Known rows, with every step that occurs
s -> v -> x -> w -> b -> c -> a: [ 0.08  0.29 -0.09  0.00  0.06  0.06 -0.04 -0.48  0.28 -0.15  0.10 -0.06
 -0.10  0.21 -0.17  0.17 -0.01  0.12  0.16  0.35 -0.24  0.17  0.19 -0.13
  0.10  0.06]
s -> v -> x -> w: [ 0.02  0.30 -0.05  0.08  0.10  0.15 -0.08 -0.19  0.24  0.05  0.04  0.16
 -0.06  0.20 -0.24  0.14 -0.06  0.15  0.10  0.12 -0.18  0.18  0.21 -0.06
  0.07 -0.03]
c -> a: [ 0.09 -0.03  0.01 -0.12  0.14  0.17 -0.04 -0.09  0.14 -0.02  0.07 -0.21
 -0.02  0.16  0.00  0.16  0.07  0.05  0.08  0.16 -0.03  0.09  0.17  0.03
 -0.04  0.00]
s -> r -> b -> c: [-0.17 -0.01 -0.08  0.07  0.05 -0.17  0.09 -0.22  0.12  0.22  0.08  0.09
  0.05 -0.03 -0.32  0.22  0.00  0.18  0.15  0.03 -0.14 -0.12  0.04  0.00
  0.03  0.01]
v -> x -> w -> b -> c -> s: [ 0.08  0.30  0.02 -0.02 -0.03 -0.02  0.02 -0.70  0.18  0.00  0.10 -0.35
 -0.06  0.03 -0.31  0.14 -0.03  0.28  0.12  0.27 -0.10  0.02  0.28 -0.10
  0.11  0.12]
x -> w: [ 0.09  0.31  0.06  0.01  0.14  0.17 -0.01 -0.26  0.16  0.01  0.06  0.08
 -0.04  0.15 -0.25  0.11 -0.07  0.22  0.08  0.08 -0.14  0.08  0.25  0.03
  0.04  0.00]
b -> c -> s -> r -> x -> v: [-0.16 -0.03 -0.12  0.07  0.11  0.04  0.06 -0.54  0.14  0.21  0.12 -0.30
  0.09 -0.10 -0.05  0.17  0.04  0.16  0.01  0.31  0.00 -0.06 -0.12 -0.03
  0.06  0.03]
c -> s -> v -> x -> w: [ 0.01  0.33 -0.06  0.05  0.09  0.16 -0.11 -0.36  0.26 -0.01  0.03 -0.07
 -0.04  0.09 -0.18  0.13 -0.02  0.19  0.07  0.20  0.00  0.17  0.27 -0.08
  0.03  0.03]
m -> c -> x -> v: [ 0.14  0.08 -0.04  0.00  0.03  0.29 -0.02 -0.72 -0.10  0.04  0.10 -0.32
 -0.04  0.21  0.06  0.17  0.07  0.19  0.05  0.14 -0.13 -0.01  0.04  0.22
  0.08 -0.09]
s -> r -> b -> c -> x -> w: [-0.05  0.15 -0.12  0.11  0.12  0.00  0.06 -0.35  0.08  0.06  0.10  0.00
  0.00  0.16 -0.54  0.18  0.00  0.23  0.09  0.08 -0.25  0.03  0.05  0.01
 -0.03  0.10]
s -> v -> x -> w -> b -> c: [-0.01  0.36 -0.06  0.08  0.01 -0.04  0.00 -0.44  0.24 -0.03  0.07  0.09
 -0.09  0.12 -0.18  0.15 -0.11  0.21  0.17  0.28 -0.26  0.06  0.20 -0.11
  0.19  0.03]
w -> b: [ 0.10  0.16  0.08 -0.03 -0.07  0.00  0.02 -0.14  0.02  0.00  0.05 -0.14
 -0.02  0.06  0.09  0.17 -0.12  0.18  0.16  0.20 -0.18 -0.12  0.15  0.02
  0.08  0.00]
s -> r: [-0.09  0.06 -0.02  0.08  0.12  0.05  0.04  0.01  0.07  0.24  0.06  0.12
  0.02 -0.01 -0.03  0.16  0.00  0.08  0.13  0.04  0.02 -0.06 -0.06  0.05
 -0.01 -0.02]
v -> x -> w: [ 0.09  0.24  0.04  0.02  0.07  0.18 -0.05 -0.26  0.16  0.12  0.07 -0.03
 -0.08  0.20 -0.36  0.13 -0.06  0.18  0.11  0.03 -0.18  0.15  0.27 -0.01
  0.05  0.00]
r -> b -> c -> s -> v -> x: [-0.17  0.02 -0.11  0.01 -0.03 -0.15 -0.07 -0.45  0.24  0.03  0.06 -0.29
  0.01  0.01 -0.20  0.23  0.03  0.19  0.11  0.23  0.00  0.00  0.30 -0.13
  0.08  0.02]
v -> x: [ 0.04  0.00  0.02 -0.02  0.00  0.07 -0.05 -0.09  0.11  0.21  0.06 -0.17
 -0.06  0.13 -0.10  0.17 -0.02  0.08  0.12  0.04 -0.07  0.04  0.20  0.02
  0.06 -0.01]
a -> c -> x -> v: [ 0.16  0.12 -0.04 -0.02  0.10  0.39  0.06 -0.54  0.00  0.02  0.12 -0.27
 -0.02  0.24  0.00  0.12  0.02  0.21 -0.01  0.22 -0.04  0.01  0.02  0.14
  0.15 -0.10]
w -> x -> v: [ 0.07  0.09 -0.03 -0.07  0.02  0.20  0.01 -0.34 -0.02 -0.02  0.08 -0.28
  0.00  0.12 -0.06  0.16 -0.01  0.17  0.05  0.20 -0.15 -0.02  0.03  0.07
  0.03 -0.06]
b -> c: [-0.10  0.04  0.02 -0.07  0.11 -0.04  0.07 -0.30  0.15  0.13  0.09 -0.06
 -0.02  0.00 -0.07  0.14  0.04  0.17  0.09  0.16  0.00 -0.04  0.21  0.02
  0.15 -0.01]
v -> x -> w -> b -> c: [ 0.09  0.29  0.01  0.02 -0.02 -0.02  0.04 -0.53  0.16  0.05  0.10 -0.11
 -0.09  0.13 -0.31  0.15 -0.10  0.23  0.16  0.21 -0.25  0.03  0.24 -0.06
  0.16  0.06]
s -> r -> x -> w: [ 0.02  0.18 -0.05  0.13  0.16  0.13  0.00 -0.02  0.10  0.19  0.08  0.15
  0.01  0.12 -0.31  0.14 -0.06  0.17  0.09  0.08 -0.26  0.04 -0.01 -0.01
 -0.04  0.02]
c -> x -> w: [ 0.13  0.25  0.01 -0.01  0.15  0.26 -0.03 -0.23  0.05 -0.05  0.07 -0.16
 -0.06  0.25 -0.24  0.11 -0.05  0.19  0.03  0.13 -0.16  0.14  0.20  0.04
 -0.02  0.04]
s -> v -> x -> w -> b: [ 0.11  0.40 -0.02  0.08 -0.02  0.06 -0.07 -0.24  0.17 -0.06  0.04  0.10
 -0.08  0.19 -0.14  0.17 -0.16  0.20  0.17  0.22 -0.29  0.09  0.19 -0.08
  0.09  0.00]
s -> v -> x: [-0.07  0.06 -0.06  0.04  0.02  0.06 -0.08 -0.03  0.18  0.13  0.03  0.00
 -0.05  0.12  0.01  0.18 -0.03  0.07  0.12  0.15 -0.08  0.06  0.17 -0.03
  0.08 -0.06]
r -> b -> c -> s -> v: [-0.17  0.11 -0.10 -0.02  0.01 -0.16 -0.02 -0.42  0.20 -0.07  0.04 -0.17
  0.06 -0.04 -0.10  0.22  0.03  0.24  0.09  0.27  0.05 -0.06  0.29 -0.09
  0.07  0.01]

Rows
[ 0.22  0.31  0.03  0.00  0.00  0.19 -0.02 -0.30 -0.03 -0.16  0.07 -0.23
 -0.07  0.25 -0.15  0.13 -0.14  0.24  0.10  0.23 -0.29  0.02  0.14  0.03
  0.02  0.08] => c -> x -> w -> b
[ 0.30  0.39  0.02  0.00  0.04  0.29  0.05 -0.48 -0.05 -0.13  0.11 -0.13
 -0.08  0.29 -0.18  0.10 -0.09  0.31  0.08  0.24 -0.22 -0.02  0.14  0.07
  0.12  0.01] => a -> c -> x -> w -> b
[-0.02 -0.07 -0.07 -0.06  0.03 -0.05  0.02 -0.32  0.02  0.00  0.09 -0.38
 -0.01  0.16 -0.27  0.23  0.02  0.20  0.08  0.15 -0.16 -0.04  0.21  0.01
  0.03  0.04] => r -> b -> c -> x
[ 0.10  0.23  0.00  0.01  0.02 -0.05  0.05 -0.40  0.09 -0.03  0.11 -0.12
 -0.04  0.13 -0.26  0.16 -0.12  0.28  0.12  0.31 -0.40 -0.03  0.21 -0.07
  0.11  0.07] => r -> x -> w -> b -> c
[-0.02  0.27 -0.05  0.11  0.03 -0.05  0.06 -0.56  0.18  0.13  0.11 -0.16
 -0.03 -0.06 -0.31  0.14 -0.02  0.22  0.15  0.22 -0.08 -0.03  0.04 -0.09
  0.06  0.14] => v -> x -> w -> b -> c -> s -> r
[ 0.08  0.42 -0.02  0.06 -0.05  0.07 -0.10 -0.43  0.20 -0.11  0.03 -0.19
 -0.05  0.07 -0.09  0.15 -0.11  0.23  0.13  0.30 -0.14  0.08  0.22 -0.11
  0.06  0.06] => c -> s -> v -> x -> w -> b
[-0.04  0.43 -0.03  0.02  0.04 -0.04  0.02 -0.65  0.23 -0.19  0.05 -0.03
 -0.01 -0.04 -0.04  0.13 -0.06  0.29  0.09  0.40 -0.03 -0.02  0.21 -0.10
  0.14  0.06] => x -> w -> b -> c -> s -> v
[ 0.04  0.05 -0.11  0.06  0.09  0.14  0.05 -0.22  0.01  0.21  0.12 -0.14
  0.05 -0.04 -0.08  0.14  0.07  0.20  0.03  0.20  0.07 -0.16 -0.04  0.01
  0.03 -0.02] => a -> c -> s -> r -> x
[-0.08  0.03 -0.03 -0.09 -0.01 -0.16  0.01 -0.50  0.12  0.01  0.07 -0.38
  0.05 -0.05 -0.23  0.21  0.03  0.26  0.08  0.19  0.04 -0.09  0.32 -0.05
  0.05  0.04] => r -> b -> c -> s
[-0.03  0.36 -0.03  0.09  0.07 -0.04  0.11 -0.54  0.16  0.03  0.08 -0.02
  0.02 -0.12 -0.21  0.12 -0.04  0.27  0.12  0.27 -0.02 -0.09  0.03 -0.05
  0.05  0.12] => x -> w -> b -> c -> s -> r
[ 0.05  0.09 -0.03 -0.01 -0.03  0.09  0.08 -0.63  0.02 -0.07  0.11 -0.44
 -0.02  0.13  0.05  0.17 -0.06  0.19  0.06  0.37 -0.21 -0.05  0.00  0.04
  0.16  0.02] => w -> b -> c -> x -> v
[-0.10  0.14 -0.07  0.00 -0.09 -0.12 -0.02 -0.47  0.19  0.01  0.06 -0.33
 -0.02 -0.07  0.07  0.18 -0.02  0.16  0.13  0.38 -0.01 -0.06  0.17 -0.12
  0.15  0.06] => w -> b -> c -> s -> v -> x
[-0.08  0.26 -0.12  0.03  0.06 -0.08 -0.07 -0.61  0.29 -0.03  0.06 -0.14
 -0.01  0.09 -0.46  0.19  0.00  0.27  0.10  0.22 -0.12  0.11  0.36 -0.16
  0.06  0.06] => r -> b -> c -> s -> v -> x -> w
[ 0.08  0.35  0.05  0.00  0.04 -0.02  0.09 -0.50  0.14 -0.06  0.08  0.02
 -0.05  0.08 -0.21  0.13 -0.11  0.28  0.14  0.25 -0.21 -0.03  0.23 -0.03
  0.17  0.05] => x -> w -> b -> c
[ 0.07  0.39  0.04 -0.04  0.04 -0.02  0.06 -0.67  0.15 -0.13  0.08 -0.25
 -0.02 -0.03 -0.17  0.12 -0.03  0.32  0.09  0.33 -0.06 -0.05  0.27 -0.06
  0.12  0.10] => x -> w -> b -> c -> s
[ 0.20  0.37 -0.05  0.10  0.03  0.16  0.06 -0.47  0.01  0.02  0.12 -0.05
  0.02  0.02 -0.25  0.13 -0.06  0.32  0.11  0.28 -0.16 -0.13 -0.03 -0.03
  0.04  0.05] => a -> c -> s -> r -> x -> w -> b
[ 0.02  0.20 -0.04 -0.03  0.19  0.14  0.04 -0.43  0.12 -0.02  0.10 -0.17
 -0.08  0.18 -0.30  0.10  0.02  0.21  0.02  0.17 -0.13  0.10  0.21  0.02
  0.09  0.07] => b -> c -> x -> w
[ 0.12  0.27 -0.03  0.11  0.02  0.04 -0.01 -0.26  0.03  0.02  0.07 -0.15
  0.03  0.00 -0.21  0.16 -0.11  0.25  0.10  0.27 -0.25 -0.08 -0.02 -0.07
 -0.06  0.11] => c -> s -> r -> x -> w -> b
[ 0.00  0.23 -0.06  0.13  0.06 -0.05  0.09 -0.29  0.08  0.11  0.12  0.08
  0.00  0.04 -0.30  0.16 -0.11  0.23  0.14  0.25 -0.35 -0.08 -0.05 -0.07
  0.07  0.08] => s -> r -> x -> w -> b -> c
[ 0.00  0.12  0.04 -0.05 -0.03 -0.12  0.08 -0.37  0.09  0.02  0.08 -0.12
 -0.04  0.00  0.03  0.18 -0.06  0.20  0.15  0.27 -0.13 -0.13  0.16 -0.01
  0.17  0.02] => w -> b -> c
[-0.08  0.02 -0.05  0.06  0.01 -0.07 -0.01 -0.18  0.06  0.11  0.04 -0.17
  0.09 -0.07 -0.22  0.22  0.00  0.19  0.12  0.07  0.03 -0.11  0.05 -0.01
 -0.09  0.04] => c -> s -> r -> b
[ 0.04  0.15 -0.07  0.06  0.04  0.05  0.05 -0.41  0.07  0.12  0.08 -0.07
  0.07 -0.04 -0.22  0.18  0.05  0.26  0.12  0.09  0.07 -0.17  0.07  0.04
 -0.02 -0.03] => a -> c -> s -> r -> b
[-0.09  0.01 -0.08  0.05 -0.04 -0.16  0.07 -0.27  0.02  0.15  0.11 -0.33
  0.04 -0.13 -0.01  0.19 -0.01  0.18  0.12  0.34 -0.10 -0.20 -0.06 -0.08
  0.04  0.11] => w -> b -> c -> s -> r -> x
[ 0.01  0.34 -0.08  0.02  0.02 -0.07 -0.02 -0.50  0.17 -0.16  0.07 -0.18
  0.00  0.01 -0.10  0.17 -0.09  0.29  0.08  0.46 -0.22 -0.02  0.20 -0.15
  0.12  0.07] => r -> x -> w -> b -> c -> s -> v
[ 0.06  0.16 -0.06 -0.01  0.08  0.05  0.02 -0.46  0.08 -0.09  0.10 -0.22
 -0.04  0.25 -0.51  0.17 -0.04  0.29  0.08  0.14 -0.27  0.07  0.28 -0.01
  0.02  0.08] => r -> b -> c -> x -> w
[-0.08 -0.10 -0.11  0.00  0.11 -0.08  0.05 -0.22  0.18  0.08  0.11 -0.06
  0.04  0.06 -0.28  0.22  0.09  0.09  0.15  0.11 -0.11 -0.01  0.06 -0.02
 -0.07  0.04] => s -> r -> b -> c -> a
[-0.09  0.16 -0.10  0.08  0.18  0.01  0.05 -0.38  0.15  0.15  0.11 -0.09
  0.03 -0.06 -0.36  0.13  0.04  0.23  0.02  0.23 -0.05  0.00  0.05 -0.09
  0.02  0.11] => b -> c -> s -> r -> x -> w
[-0.17 -0.09 -0.11  0.04  0.09 -0.08  0.06 -0.26  0.10  0.25  0.11 -0.26
  0.06 -0.13 -0.10  0.17  0.08  0.15  0.05  0.25  0.04 -0.11 -0.02 -0.07
  0.02  0.07] => b -> c -> s -> r -> x
